Known rows, with every step that occurs
kala > zekem > zada: [ 15.8 -23.6  -8.8  41.8  19.3  -3.3  -4.4   2.3   2.5  -2.3  -9.5  17.2
  10.6  14.2   9.7  -4.9   8.6   1.3   7.5  -7.9 -15.4 -16.3  -1.8  29.2]
disu > kala > zekem > zada > bosiba > datof: [ 16.5 -20.4 -21.0  77.3   9.9   0.5 -21.8  -8.3  34.8   7.5  -6.0  38.9
  18.6  13.9  20.9 -10.1   9.0  22.7   1.1 -29.3  -9.2 -16.1 -15.6  29.8]
runu > zekem > zada > bosiba > datof > bubu > kala: [ -2.8 -14.9  -3.2  33.5  17.6  -2.4 -12.0   2.3  16.1  24.0 -19.0  -6.4
  10.6  -6.1  34.0   5.7  17.9  12.5   9.0 -33.2  -5.5  -9.3  -1.1  27.1]
bubu > datof: [ -0.5 -10.1  12.4   9.4   5.5  -6.0  -3.4   6.2   0.2   7.0 -25.3 -16.8
  12.8   5.0   6.7 -11.4   8.0   1.0   4.9 -19.2  -9.8  17.0  -9.8   6.3]
datof > bubu > kala > disu > zada: [ 15.0  -2.5  18.5   8.5   7.0 -15.9 -11.2  -6.0  13.4  17.5 -26.1 -16.8
   4.4  -4.7   7.0  -3.6  25.4  -0.5   2.2   2.1  -1.5  13.9   0.9   5.6]
bubu > kala > disu > zada > bosiba > datof: [ 10.6  -2.5  -1.2  38.6   3.9  -6.0 -22.1   1.3  33.0  22.5 -32.2   4.7
  14.0  17.0  18.9 -16.9  19.2  17.7  -3.3 -20.0  -3.8  11.0 -12.9   8.6]
runu > leze: [-10.6   5.0  -6.5  -9.3   7.0  -9.1 -12.6  -5.8   2.0  17.3  -7.8   5.0
   3.8  -2.1   3.5 -10.5  17.9  -0.9   3.7  -6.4 -10.7   7.3   5.7   7.5]
bubu > kala > disu > zada > bosiba: [ 17.2  -5.2   4.9  30.9   5.0 -13.5 -19.9  -2.3  36.2  16.5 -35.3   0.2
  15.9  18.5   2.0 -11.2  18.6   6.1  -8.3   0.5 -11.8   4.6   2.1   7.1]
kala > zekem > zada > disu: [ 11.1 -21.6   0.1  42.2  26.6  -6.6  -8.6  -0.6  17.9 -12.9  -8.8  20.0
   3.1  19.5  10.9  -3.3 -10.6   0.3   6.8   3.0 -11.1 -16.2   5.2  32.7]
disu > kala > zekem > zada: [ 22.2 -23.9  -3.9  52.5  14.7 -11.6 -15.7 -11.9  19.1  -2.2  -7.5  25.0
  16.8  12.9   2.9  -8.8   3.7  11.9   6.8  -7.1 -16.1 -16.3   0.7  29.0]
zada > zekem > kala > bubu > datof: [  4.1 -19.7   6.3  40.5  14.5  -0.9 -12.6  -9.9  18.1   6.8  -9.0   6.0
  -7.7   5.7  14.5   2.0  21.5  10.4  10.7 -25.6 -18.7  -8.4   3.0  29.6]
zada > bosiba > datof > bubu > kala: [  2.7  -4.0  -3.6  30.4  -5.9  -1.7 -15.4   4.0  13.2  19.7 -18.2 -10.4
   6.7 -16.9  32.9   3.2  26.4   5.8  -2.3 -33.4   1.5  20.8 -20.7   5.6]
bosiba > zada > zekem: [  3.5   0.0 -14.6  19.8   7.5 -11.9 -16.3 -22.2  16.9  -4.7 -12.9   6.6
   4.5   8.3  27.0 -12.3  12.9   7.6  13.0  -0.6   0.3   2.3   5.0  18.5]
zekem > kala: [  4.3 -26.1  -9.8  16.9  16.4  -9.6 -14.4   3.4   2.2   7.4 -11.3   7.0
  13.1   3.4  10.8  -0.1  11.7  -0.3   7.7 -10.3 -14.4  -2.4   0.1  23.6]
datof > bubu > kala: [  9.5  -8.0  13.7   6.3  -0.9 -12.1  -9.0   1.0  -2.6  10.1 -19.5 -23.8
   5.3 -19.2  15.1   3.0  21.9  -6.8   3.9 -10.1  -6.4  20.2  -4.8   5.7]
zada > zekem: [  0.3  -5.0  -9.1  14.4   3.4  -8.8  -9.3 -10.9  16.5   1.2  -6.4   7.3
   7.6   8.6   9.4  -4.3  23.6  -3.1   5.6  -2.1 -10.5   5.3  -5.1  14.6]
disu > zada: [  8.7  -5.6  -4.6   7.6   3.1 -20.6  -9.1 -12.3  14.9   7.2 -14.5  -1.8
  13.1  13.0   4.8 -12.5  19.7   3.2   6.4   0.3  -2.7  10.0  -7.8   8.5]
zekem > zada > bosiba > datof > bubu > kala > disu: [  6.0 -17.2  -3.5  35.1  18.3   4.4 -13.8   3.6  17.3  21.5 -25.4   2.5
   3.1  -5.5  30.6  -1.5  20.3   6.9  -1.6 -26.0   0.2  -2.5 -10.4  21.2]
datof > bubu > kala > disu > zada > zekem: [ 11.7   2.3  16.4  15.7   8.6 -15.8 -12.2 -10.7  30.1  12.7 -21.7  -9.1
   2.7   0.2   7.6  -0.2  38.9   1.1   5.0   7.1  -4.3   6.0   2.4  12.9]
bubu > kala > disu > zada: [ 17.4  -5.8  16.7  16.3   8.5 -16.8 -15.0  -0.4  17.4  13.0 -34.2  -9.3
  13.5  16.4   0.9 -17.0  13.4   6.6   3.0   5.4 -11.6  11.0   3.0   8.4]
bosiba > datof > bubu > kala > disu: [  3.4  -2.7  11.7  14.4   3.8   5.3 -10.7   4.8  -4.0  23.4 -18.6  -9.3
  -1.0 -14.2  27.4  -6.2  16.4   5.2   7.2 -23.6   1.1  23.1 -13.2   6.4]

Rows
[ 15.2 -22.1 -20.3  56.4  15.5  -0.4  -9.0   2.0  20.3   0.7 -10.7  25.2
  13.1  16.3  11.2   1.1  13.8   0.2  -3.8 -13.4 -15.8 -22.1  -2.5  28.4] -> kala > zekem > zada > bosiba
[  8.9  -6.4  17.1   6.3   5.4  -3.1  -8.6   1.3  -1.0  17.2 -22.5 -14.3
  -0.2 -13.8  11.2   0.2  16.6  -8.1   2.4  -4.4  -7.5  16.7   2.1   5.3] -> datof > bubu > kala > disu
[  0.4   4.2 -16.9  23.9   3.8   1.4 -11.1 -13.0  25.9  26.7  -7.5  14.2
  -0.1  -2.4  24.1  -1.8  31.9   7.4  -1.6 -20.8  11.9   9.0 -20.6   4.7] -> kala > disu > zada > bosiba > datof > bubu
[  5.0 -15.6 -21.1  43.1  20.2  -1.5 -22.0  -1.4  34.3  23.9 -16.4  27.9
  12.8  17.9  20.0  -6.7  21.6  18.5   0.4 -22.6  -3.9  -9.1 -11.8  23.3] -> zekem > kala > disu > zada > bosiba > datof
[ 17.6 -19.8  20.1  43.0  24.0 -10.0 -10.5   6.1  15.8  -8.4 -18.4  -3.8
   0.1  -2.1  17.0   7.0   0.6  -1.3   4.7  -2.1  -8.4  -7.6   6.6  30.8] -> datof > bubu > kala > zekem > zada > disu
[  2.3  -1.9  -0.5  30.8   1.3   8.2 -15.3   3.4  14.0  26.2 -19.7  -0.5
   1.5 -11.3  28.4  -0.3  21.4   3.9  -3.3 -26.7   1.3  15.8 -13.9   5.6] -> zada > bosiba > datof > bubu > kala > disu
[ 13.5  -6.1   7.8  49.8   5.2  -9.3 -21.8 -13.2  31.0  -8.8  -2.9  25.3
   6.7  11.9   2.3  -7.0 -13.7   8.2   4.1   2.4 -11.5   4.5   3.1  17.3] -> zada > disu > kala > zekem
[ 24.5 -25.1  -2.8  64.4  13.9  -6.8 -15.6  12.5  22.9   1.6 -28.2  10.2
  18.5  14.5  12.1  -0.9  13.3   3.2  -6.0 -14.0 -23.7 -17.8   2.1  29.0] -> bubu > kala > zekem > zada > bosiba
[ 15.0  -8.2  -2.6  27.9  -8.0  -9.9 -18.1 -36.9  13.9   9.4   4.1  15.5
  -7.5  -3.0   5.7  -9.7   6.1  10.8   6.6 -12.2  -8.0  12.5   0.1   7.9] -> disu > kala > bubu
[  5.1 -14.5 -14.7  30.2  28.4  -4.3 -23.7 -14.4  21.3   2.2 -16.5  22.9
   3.6  12.4  25.4  -6.7   8.4   8.9  14.4   3.3  -8.0 -17.5  17.6  33.9] -> bosiba > zada > zekem > kala > disu
[ -2.1 -19.4 -17.1  24.6  22.9  -6.2  -9.1  -7.5  21.3  12.6 -14.0  11.8
  14.0  18.0  11.6   0.3   6.4   2.2   4.9 -10.0 -16.7 -23.5  11.4  27.1] -> runu > zekem > zada > bosiba
[ 22.9 -21.0  -0.5  58.0  12.3  -4.6  -9.8   7.0  18.0   5.6 -20.8   2.5
   9.4  -6.4  19.2  12.5  25.1  -3.5  -5.8 -17.7 -14.3 -15.2   0.0  25.5] -> datof > bubu > kala > zekem > zada > bosiba
[ 16.7  -2.5   3.0  55.1   8.0 -12.0 -29.5 -24.7  32.1 -14.3  -9.6  23.8
   5.1  11.6  19.4 -14.4 -24.1  19.5  11.9   5.0  -0.6   1.5  11.4  21.4] -> bosiba > zada > disu > kala > zekem
[  3.2 -21.6 -10.9  26.3  17.7  -9.5 -16.3  -1.5  19.3   3.2  -6.8  13.7
  11.3   7.5  10.5   4.4  24.4   0.8   8.3  -5.8 -18.3 -10.1   1.7  30.4] -> zada > zekem > kala
[  1.4 -19.0  -8.3  25.9  24.8  -1.3 -16.5  -2.2  20.4   8.5  -9.6  24.1
   6.1  13.4   7.3   1.6  19.0  -0.4   7.6   1.0 -18.8 -15.0   8.5  29.8] -> zada > zekem > kala > disu
[  0.9 -23.5   0.3  12.3  27.2 -14.2 -11.6  -8.5  18.2  -9.4 -15.1   3.4
   2.8  14.7  11.5  -9.0  -8.6  -3.1   6.0   6.6  -2.2  -5.7   4.2  27.1] -> zekem > zada > disu
[  7.3 -24.4   7.1  30.9  12.7  -1.0 -10.4  -4.0   1.0  12.5 -13.4  -2.0
  -4.6  -0.3  13.5  -0.5   8.7   8.4   9.5 -30.3 -16.2   0.1   0.8  22.6] -> zekem > kala > bubu > datof
[  9.1  -0.3  -1.9  32.3  -4.7 -12.4 -17.4  -2.9  28.2  20.4 -22.1 -11.9
   9.9  -8.7  28.6  -1.5  35.5  12.7  -2.0 -28.7   7.3  18.0 -22.3   6.1] -> disu > zada > bosiba > datof > bubu > kala
[  6.6 -20.3  -6.7  34.2  12.1  -4.6 -13.0   3.0  16.5  15.4 -23.4  -8.1
   8.1 -10.9  35.6   1.1  24.9   7.4   0.5 -32.3   3.1   0.8 -16.5  21.6] -> zekem > zada > bosiba > datof > bubu > kala
[  5.7  -1.6  -7.4  15.4   5.7 -20.0 -11.5 -15.9  30.8   2.2 -10.2   4.1
  10.6  17.3   5.8  -7.8  33.5   5.1   7.3   3.4  -4.7   1.9  -6.2  14.7] -> disu > zada > zekem
